What can hang from each mark:
Z_854: Z_349 Z_505 Z_549 Z_633 Z_728
Z_633: Z_854
Z_728: Z_609 Z_854
Z_349: Z_854
Z_900: Z_505 Z_549
Z_505: Z_900

Every row comes from one small tree of marks. Brackets hold a mark, then the marks that hang from it, in the order of their numbers. Every link used is in the known rows. Which tree was each row made from?
Known rows:
{Z_505 Z_900}: [ -0.1  -1.3   4.2  23.9   3.0  29.4  11.9 -58.0  30.0  -8.1 -14.3  -7.9
  24.1 -34.1 -18.3  10.8  25.5  -3.7 -23.9  12.7  -5.4  -7.7 -12.3 -15.0
  13.7 -10.1 -23.7   7.2  -7.1 -47.8   1.4  16.3]
{Z_900 Z_505 Z_549}: [ -0.7  -7.8  -6.2  22.2 -31.5   8.7  12.7 -65.8  48.2 -23.0 -15.7 -39.3
   4.6 -44.8  12.1  -9.1  38.7 -24.9 -25.8  22.1   5.6  -0.2  -9.4 -11.8
  -1.3  -2.3 -70.6  50.0   1.2 -29.9   6.2   9.2]
{Z_349 {Z_854 Z_505 Z_549 Z_633 {Z_728 Z_609}}}: [ 15.0   9.2   1.0 -20.1 -16.8 -15.7  15.9  26.5 -11.2  -2.3   5.4  12.8
 -10.5  44.0   4.0  15.3 -20.2   6.8  27.0  -9.1   4.8   9.3   9.4   2.2
 -14.8   8.6  19.8 -33.8  -8.5   1.6   2.3  -4.6]
{Z_728 Z_854}: [ 19.6   5.6 -15.9  19.0  -1.4  11.5  13.7 -45.7  15.3  -0.3 -42.2  -4.2
  11.1 -30.8 -22.4 -20.2  21.6  -8.4 -19.6  21.5  -0.4  -2.6 -13.8 -21.6
  10.3  -8.0 -34.4  -7.5 -14.4 -45.2  15.0  12.6]
{Z_349 {Z_854 Z_505 Z_549 Z_633 Z_728}}: [ 11.8  22.9  12.4  12.4 -20.2 -28.1  11.2  15.7  -7.4  -6.1  25.8   0.5
  -2.4  48.4  12.6  22.3  -4.5   1.2  19.1  -6.6  -9.1  11.0  16.9  21.9
  -2.6   3.1   2.3 -32.0   9.2  25.3  -1.6  -6.5]
{Z_349 {Z_854 {Z_505 Z_900} Z_549 Z_633 Z_728}}: [ -0.5  -2.1  25.4   7.0 -16.8  -4.2  19.3   4.8  -6.7  -6.6  46.6  11.0
   5.1  41.3  13.2  48.0 -16.1   7.6  10.6  -6.6  -5.4  -1.3  19.5  16.7
  -5.4  -2.7  17.7 -29.6  19.0  22.4  -3.7  -6.0]
{Z_854 Z_349 Z_505 Z_549}: [ 20.7   0.2  -1.3   2.3   0.6 -18.7 -15.8   6.7  -0.8   1.5 -16.5  -1.5
  15.7  11.1   7.4 -25.7  17.8   4.6  13.3 -11.0   4.2   1.3  -9.8  17.0
   2.3  10.4 -25.6 -14.9  -2.8   9.7  -7.3 -12.7]
{Z_633 {Z_854 Z_349 Z_505 Z_728}}: [-21.1  20.5  -6.2  10.9  16.7  -9.3 -35.5  16.5  -4.4   9.4  18.1  -8.2
   3.3 -17.3  12.5 -24.5  -5.1   0.1   5.5 -12.8 -17.2   2.1  -8.8  13.7
  19.1  -6.1   3.4  22.5   6.1  32.0 -12.2   0.3]
{Z_349 {Z_854 Z_549 Z_633 Z_728}}: [  8.7  18.4  -0.6   3.0  -7.1 -20.2  15.5 -13.4  15.8  -9.1  25.1  -3.4
   3.0  20.9   5.1  -3.6  -2.7  -3.5   4.3  -0.4 -22.3  12.5  13.0  20.9
   1.8  -4.4  -1.2 -16.7  -3.7  12.5   1.7   2.6]
{Z_728 Z_609 {Z_854 Z_505 Z_549 Z_633}}: [ 27.9  -8.5  -4.1 -22.0 -18.2   2.9  17.8  26.9 -26.6   5.8 -34.8   2.5
 -16.0  31.8 -11.4   2.4  -8.0   7.5   7.3   3.4  17.0   3.1  10.1 -19.4
 -23.0  10.1   8.2 -50.0 -11.9 -32.0  16.7  -7.8]
{Z_900 Z_549}: [  8.7  12.3 -10.6  17.6  -6.3   9.3  12.0 -55.2  44.7 -21.3 -16.6 -16.6
  11.1 -26.4  -4.3   1.5  40.0 -18.3 -26.9  15.6  -2.7   0.5 -18.3 -10.8
   3.9   1.1 -43.4  29.7  -3.0 -26.1   2.7   7.8]
{Z_728 Z_609 Z_854}: [ 17.8  -8.4 -28.9 -13.9   0.4  21.2  23.0 -33.1  10.8   7.3 -60.8   4.9
  -0.5 -39.8 -29.5 -26.3   5.4  -3.1 -13.0  22.8  11.6  -4.5 -17.8 -37.0
   1.7  -2.0 -19.1 -10.1 -30.2 -69.9  19.7  14.8]
{Z_728 Z_609 {Z_854 Z_349 Z_505}}: [ 14.8 -12.7 -21.1 -27.4  17.0  -2.1   6.7  12.5 -15.6  17.8 -52.4  12.0
  -4.8 -17.9 -20.0 -30.3  -9.2   3.8   7.2  12.4  25.2  -7.6 -15.4 -28.1
  -5.6   4.1  -0.4  -1.1 -14.4 -18.1   8.0  -1.0]
{Z_900 Z_505}: [  0.3   5.7  -6.4  33.0 -26.9   9.5   5.6 -53.4  30.7 -12.8 -29.9 -41.0
  14.3 -46.6  -3.6 -20.8  31.8 -18.7 -18.3  21.3  -5.8  -1.5  -5.2 -11.7
  13.2  -7.2 -68.3  17.4 -14.6 -46.7   6.3  18.5]
{Z_854 Z_505}: [ 15.4  30.6   2.7  38.0 -12.5   6.3  -0.3 -22.2   8.2  -7.6 -34.3 -17.7
  15.7   4.2 -14.6  15.3  33.8  -6.1  -4.9   2.4   2.3  -1.2 -14.3 -14.4
   6.7   0.2 -30.5 -17.9  -1.4 -28.8  -0.2   6.6]
{Z_349 {Z_854 {Z_505 Z_900} Z_549 Z_633}}: [ 25.2  10.1  19.8  12.7 -22.0  -1.9  16.5  -4.4  -4.9 -11.6  19.4   0.9
  15.7  51.2   6.4  48.6   6.0   9.4   5.2   2.5  -2.4  -2.6  17.3   0.2
  -4.6   6.5   5.0 -47.4  19.3  -6.0  -1.7  -9.7]
{Z_633 {Z_854 Z_728}}: [-19.0  22.6 -12.9  27.3   4.5  16.6 -20.6 -23.1  22.2  -6.3  14.6 -19.8
   8.2 -39.1   0.0 -22.8  14.4  -8.1 -14.7  -5.3 -26.1   3.8 -11.2   3.6
  21.5 -14.5 -17.7  16.0  -9.9 -16.9  -0.5  14.5]
{Z_633 {Z_854 Z_349 {Z_505 Z_900} Z_549}}: [  9.2 -10.0  12.3   1.5   4.1  14.6 -28.6   3.4  -2.3   3.6  22.9   4.7
  19.6   0.7  23.0  -5.1   6.0  12.2   4.7 -19.4  -5.7  -8.8  -2.8  12.0
   6.8   2.3   0.4 -11.8  10.1   4.4 -13.6 -16.8]

Write each row's tree:
[-33.1 -35.5  15.3 -17.4  -1.4  20.5  25.0   4.0  -1.0  -8.6  26.1  13.8
 -23.4  -1.7   2.6  48.1 -16.5  -3.0 -13.1   6.8  24.7  -5.4   3.2 -15.3
 -25.1   2.6  32.4  42.1  16.4   5.5  -0.5   3.1]
{Z_854 {Z_505 {Z_900 Z_549}} Z_633 {Z_728 Z_609}}
[ 39.8 -23.6  -9.2 -15.6 -24.2  10.7  24.4   9.6 -10.0   5.9 -49.2  19.3
  -5.3  16.2  -4.6 -10.9  -0.4   9.5  12.0  -1.0  22.6  -3.8 -10.5 -23.7
 -17.0   9.9 -18.5 -50.1 -20.9 -49.7  15.0 -10.4]
{Z_728 Z_609 {Z_854 Z_505 Z_549}}
[-33.9 -10.1 -16.7 -31.5  40.8  -6.0  -8.9   7.4  -2.7  10.4  -6.9   1.3
 -19.3 -38.3 -20.2 -37.2 -20.5  -4.3  -5.1   7.4  -1.0   3.9   3.6   3.6
   0.6  -4.0  32.7  47.1 -18.8  14.5   1.8  18.8]
{Z_854 Z_349 Z_633 {Z_728 Z_609}}
[  3.2  15.1  -4.3  -3.9  18.8 -24.5  -9.6  13.1 -31.9  13.3 -21.9 -10.5
  -6.9   6.4 -17.8  -9.0  -2.7  -2.6  -6.9  18.9   9.6  -1.6  10.2  -6.8
   4.3  -1.8   6.0   3.7   8.5  22.9   6.1   0.7]
{Z_728 {Z_854 Z_349 Z_505 Z_633}}
[ -6.5 -19.6 -23.4 -32.6  22.5  11.7 -27.7  15.1  12.4   9.1   6.7  14.3
  -3.5 -37.8  14.7 -68.4 -16.8   7.3  10.6 -19.4 -18.0   5.3  -8.7  18.1
   0.8   0.4  12.7  19.3 -26.9  -0.5  -3.9  -2.8]
{Z_633 {Z_854 Z_349 Z_549 {Z_728 Z_609}}}
[ 20.0  21.6  13.3  25.0 -23.7  -8.4  -8.5   8.0 -10.4 -10.9  -5.7 -14.2
   4.9  40.3  -1.0  11.6  18.5  -0.1   1.5  -6.3   0.3   7.6  10.8   7.1
  -9.3   7.4 -11.6 -37.3   6.9  -5.7   2.5  -6.5]
{Z_854 Z_505 Z_549 Z_633}
[ 12.8  25.1  -0.1  17.0 -11.3  -8.9   8.6  -0.1 -20.4   1.1 -26.5 -17.6
  -7.1  13.5 -20.8  19.6   8.5  -5.4 -12.0  19.3   7.4   1.0   9.6 -19.9
   0.5  -2.2  -4.8 -27.4   7.8 -12.2  14.8   2.9]
{Z_728 {Z_854 Z_505 Z_633}}
[-23.7  20.0  12.2  26.9  -0.6  -6.2  -0.8   4.9 -10.1  -2.5   7.3 -19.9
  -6.9  12.0  -9.8  22.5   3.6  -7.3  -1.5  -0.2  -2.5   6.2   8.2   1.1
   2.3  -5.2   2.0   5.7   8.2  17.8  -1.5  10.7]
{Z_854 Z_505 Z_633 Z_728}
[  7.2 -31.3  16.1 -14.8   5.2 -10.2  10.2  10.9 -31.4  15.0   8.5  14.4
   0.4  18.8  -1.0   4.1 -13.4  10.9  -0.7   1.4  12.7  -7.5  15.3   1.9
 -12.0   3.0  21.3 -18.1  14.4  26.2   2.9 -14.8]
{Z_728 {Z_854 Z_349 {Z_505 Z_900} Z_549 Z_633}}
[ -4.3   1.3   4.0   2.4   5.9  -9.6 -32.1  25.9  -5.0   5.0  27.9   6.0
   2.5   4.0  30.3 -32.5  -4.8   8.4  20.4 -29.7 -17.6   5.4  -5.2  28.3
   9.9   1.8  -3.6  -2.6   0.7  35.0 -13.0 -13.7]
{Z_633 {Z_854 Z_349 Z_505 Z_549 Z_728}}
[-35.2   8.9  -5.1  -0.4  35.9 -18.9 -18.4  -6.1   3.0   4.8  10.2 -16.7
  -5.3 -29.2 -12.0 -34.9  -8.1  -8.7 -10.4   6.8 -15.7   6.0   9.0  17.3
   8.5  -9.6  15.3  44.2  -2.5  40.3  -3.5  16.6]
{Z_854 Z_349 Z_633 Z_728}
[ -8.4  -4.1   3.7  -2.3   8.2  12.7 -27.0 -15.0  13.9  -5.9  25.8   1.2
   6.2 -13.6  21.2  17.7  12.4  -2.4 -18.6  -1.3  -0.6 -12.5  -8.9  -3.0
  11.1   0.8   2.7  41.6  30.0  16.9 -14.2 -11.6]
{Z_633 {Z_854 Z_349 {Z_505 {Z_900 Z_549}}}}
[-27.1 -16.8  14.0  19.3 -11.0  28.6  -2.4 -19.9  19.7 -15.6  48.1   3.5
  -0.5 -15.8  25.0  43.9   9.9  -4.5 -15.8  -8.2  -4.6  -8.2  -8.1  -2.2
   6.9  -6.0  -1.0  30.6  26.6   6.2  -8.3  -5.2]
{Z_633 {Z_854 {Z_505 {Z_900 Z_549}} Z_728}}
[-33.6 -50.5   0.3 -34.3  19.6  10.1  12.2  -0.1  10.3   4.3  16.5  30.2
 -12.6 -28.2   6.0   6.5 -16.0   1.2  -0.2  -1.4  26.3 -13.4 -14.6  -7.4
 -12.7   3.5  23.5  63.6   9.1  20.6  -9.9  -3.7]
{Z_854 Z_349 {Z_505 {Z_900 Z_549}} {Z_728 Z_609}}
[-45.6 -12.7  16.8   5.8  27.5  -8.4  -4.5  12.0 -19.7  11.3  31.5   3.0
  -3.2  -8.7  -5.9  19.0 -17.9   1.6  -5.1  -0.5   2.1  -6.1  13.5   9.5
   2.4  -6.8  34.0  36.2  18.1  47.7  -9.2   5.5]
{Z_854 Z_349 {Z_505 Z_900} Z_633 Z_728}
[  5.9  27.7  -0.5  23.9 -10.4 -13.8  11.7  -8.1  13.8  -5.2  -3.8   3.3
   9.6  12.6   0.4  21.9   7.1  -4.3  12.8   2.7  -6.5   2.1  -9.4  -1.7
  12.7  -4.0 -14.0 -13.4   4.2   1.9  -6.8   4.1]
{Z_349 {Z_854 Z_505 Z_728}}
[  2.1  -9.8  -5.2 -12.0 -21.1  16.5 -10.8  34.2   1.0  -0.1   6.5  11.0
  -7.0   7.5  18.1  -6.0  -7.5   9.4  17.2 -26.4  -6.8   4.9  -9.7   2.3
  -5.5   4.6  -2.0 -25.1 -13.5 -22.8  -2.0  -7.1]
{Z_633 {Z_854 Z_505 Z_549 {Z_728 Z_609}}}
[-11.5  -6.7   9.8 -17.8  -2.4   9.1  21.2   2.1  -9.5   1.0  13.1  20.4
  -9.1  11.3 -10.6  52.8 -19.7   6.2   5.4   8.5  10.8  -5.8   6.4 -16.1
  -2.6  -2.2  40.6   2.4   4.3  -4.1  -1.5   9.2]
{Z_349 {Z_854 {Z_505 Z_900} Z_633 {Z_728 Z_609}}}
[-13.9   7.5 -19.2  -6.0   6.6  30.8 -13.7  -7.9  20.5  -1.8  -6.1  -5.0
  -3.8 -46.6  -4.8 -23.3  -0.3  -4.3  -4.9  -4.4 -14.1   2.6 -15.2 -10.3
   9.1  -7.2   0.7  15.5 -26.0 -37.1   1.7  17.8]
{Z_633 {Z_854 {Z_728 Z_609}}}
[-19.2 -15.3 -10.5 -17.2  28.6  -6.1  -5.2  20.6  -5.6  15.4 -20.6  15.2
  -9.8 -20.9 -11.1 -24.6 -14.9   2.2  14.4  -6.7  12.3  -1.3 -16.2  -4.1
   0.0   1.6  15.2  25.7 -15.6   7.5  -5.3   6.3]
{Z_854 Z_349 Z_505 {Z_728 Z_609}}
[-43.3 -23.9  19.2 -10.4  20.5  -8.5   4.9   7.2  -0.8   1.0  49.2   4.2
 -10.7  -4.6   9.4  26.9 -13.4  -5.9 -13.6   3.8   8.2  -5.7  11.3  10.6
  -4.2  -2.8  29.0  64.6  33.7  66.1 -10.2  -3.7]
{Z_854 Z_349 {Z_505 {Z_900 Z_549}} Z_633 Z_728}
[-14.7 -21.6   2.0 -34.6  14.4 -17.3  -4.4  49.8 -25.0  11.3  10.8  10.4
 -21.5  14.0   3.9 -28.0 -28.2   6.9  21.1 -15.5   6.8   6.4  10.8  17.7
 -18.9   9.6  28.0   5.2  -9.6  32.8  -4.4  -4.4]
{Z_854 Z_349 Z_505 Z_549 Z_633 {Z_728 Z_609}}
[ 10.1 -16.3  17.1  13.4 -18.4   5.5  30.5 -10.9  14.3  -5.4  33.1  24.0
  16.7  23.9  16.9  36.6  -2.7  10.9  15.8 -11.0  -1.5  -4.2  -5.2  10.2
   2.8  -1.8  -1.0 -31.8   8.4   1.9  -7.0  -9.2]
{Z_349 {Z_854 {Z_505 Z_900} Z_549 Z_728}}
[ -6.7 -10.5   4.6 -15.6 -11.8   0.1  14.1  36.3 -16.5   0.4   3.8   2.8
 -19.6  27.4   1.6   4.5 -13.5   5.9  15.8 -15.4   9.4   9.7   8.4   6.6
 -24.5   6.2  17.4 -20.8 -11.5  -2.6   4.5  -1.6]
{Z_854 Z_505 Z_549 Z_633 {Z_728 Z_609}}
[ 22.8  15.2  -0.8   3.9  -1.9  -6.3 -37.4  19.2  -2.1   2.0  -0.8  -6.6
  14.3  10.7  21.6 -26.4  12.7   6.3  10.5 -18.2 -13.3   2.5  -3.0  18.0
   6.4   4.1 -14.2 -24.1   1.6  11.0  -9.7 -16.0]
{Z_633 {Z_854 Z_349 Z_505 Z_549}}
[ 15.4  -6.5  -7.7 -11.5  14.1 -19.4  -1.6   1.6 -12.3   9.7 -13.0  -7.2
   0.2  -0.5  -7.9 -48.9  -4.3   2.0  -6.7  10.7  -4.8   4.5  14.9  10.5
  -3.5  -0.6   1.8 -11.2  -4.5  13.8  10.2  -6.4]
{Z_728 {Z_854 Z_349 Z_549 Z_633}}
[ -3.3   3.9  -5.6  21.8 -11.3  14.3 -16.9 -12.2  23.0  -9.8  23.2  -4.6
  11.0 -19.3  18.9 -30.7   8.9  -0.1   0.8 -19.6 -29.7  10.0  -5.7  21.6
  10.5  -5.6 -24.1  -4.3 -13.3 -12.9  -1.1   2.1]
{Z_633 {Z_854 Z_549 Z_728}}
[ 20.1 -20.3 -12.2 -39.7   7.5 -13.7   5.2  42.8 -35.1  15.4 -26.9   8.9
 -17.0  17.4  -7.2 -23.5 -23.9   9.1  11.7   3.3  21.9  -0.9  11.3  -5.8
 -19.5  10.2  20.0 -23.4 -10.3   6.3  10.5 -13.5]
{Z_728 Z_609 {Z_854 Z_349 Z_505 Z_549 Z_633}}
[ -8.6   6.7   6.7  13.6  15.0  15.3 -32.7 -10.3  -1.0   3.8   9.5  -7.5
  19.4 -15.8   4.4   5.7   8.1   5.2  -4.5  -3.8  -3.9 -11.8  -9.6  -5.8
  19.0  -6.2   3.6   7.3  12.2   2.6 -11.5  -3.0]
{Z_633 {Z_854 Z_349 {Z_505 Z_900}}}
[ 13.0  17.3  16.6   3.3 -18.5  -0.1  19.2 -25.6  10.5 -20.1  20.7  -3.5
   1.3  37.4   5.0  73.3  10.4  -8.3 -18.6  19.6   7.4  -5.7  11.3 -13.9
   1.7   5.4   6.8   6.7  35.1   5.8  -3.5  -2.1]
{Z_349 {Z_854 {Z_505 {Z_900 Z_549}} Z_633}}
[  5.1 -11.2 -25.2 -40.5  35.2  -6.6   3.3   3.5 -14.3  16.5 -41.1  -2.4
 -15.4 -31.9 -30.0 -43.4 -14.0  -2.8 -11.4  25.2  12.8  -2.3   3.9 -19.0
  -3.7  -1.2  19.4  21.4 -20.8 -14.3  15.3  10.9]
{Z_728 Z_609 {Z_854 Z_349 Z_633}}
[-15.2  -4.7  11.9  -1.1  11.2 -27.2  -7.5  34.0 -18.9   6.3  23.2  -2.1
  -7.4  22.2  12.4 -17.7 -13.4   2.5  12.9 -16.1  -5.9   7.6  16.3  32.5
  -8.3   2.3  12.9  -0.4   7.7  55.9  -6.7  -8.5]
{Z_854 Z_349 Z_505 Z_549 Z_633 Z_728}
[ -8.2  -2.2  -9.7  -1.4  16.7  -4.6 -27.7   4.2  18.9   3.3  23.7  -0.4
  10.2 -30.1  21.9 -63.2  -4.9   2.7   4.0 -20.9 -30.2   8.2  -4.0  34.1
  14.7  -5.4  -6.3  15.1 -10.6  23.7  -9.1  -3.8]
{Z_633 {Z_854 Z_349 Z_549 Z_728}}
[ 48.5  27.3   4.3  20.1 -31.6 -14.9  10.5 -15.1  13.9 -13.0 -12.5   2.1
  21.8  40.9  10.2  16.8  24.5   3.8  17.6  -5.1  -5.7   5.3  -6.9   1.1
   2.3   9.8 -31.7 -54.6   0.0 -17.6  -2.1 -11.9]
{Z_349 {Z_854 Z_505 Z_549}}
[  0.0 -21.5   3.9 -21.3  -8.7  26.4  24.0   0.0 -28.5   8.9 -22.0   7.5
 -13.0  -1.0 -25.9  36.0 -12.1   5.9 -12.5  22.1  25.1 -13.7   9.0 -43.5
 -10.5  -0.8  26.2 -16.1  -0.9 -38.1  15.7   4.3]
{Z_728 Z_609 {Z_854 {Z_505 Z_900} Z_633}}
[ 23.5  60.9   2.2  25.9 -12.4 -16.4  -2.6  -9.6  -3.9 -11.5 -15.4 -18.3
   7.4  39.4 -13.2  34.8  14.3  -6.9   0.7  13.8  -3.1   6.4   7.8  -9.2
  12.5   1.6  -5.7 -19.9  10.7  -6.4   1.0   6.6]
{Z_349 {Z_854 Z_505 Z_633}}
[-19.5   4.8   1.2  -3.9  -0.4   3.7   2.4  21.3 -13.0   3.2  -9.5  -6.8
 -19.6   7.4 -17.6  16.5 -10.0  -2.2   1.9  -0.8   9.1   5.2   4.3 -11.7
  -9.7   0.8  23.6   8.9  -8.7  -3.8   3.7  12.4]
{Z_854 Z_505 Z_633 {Z_728 Z_609}}
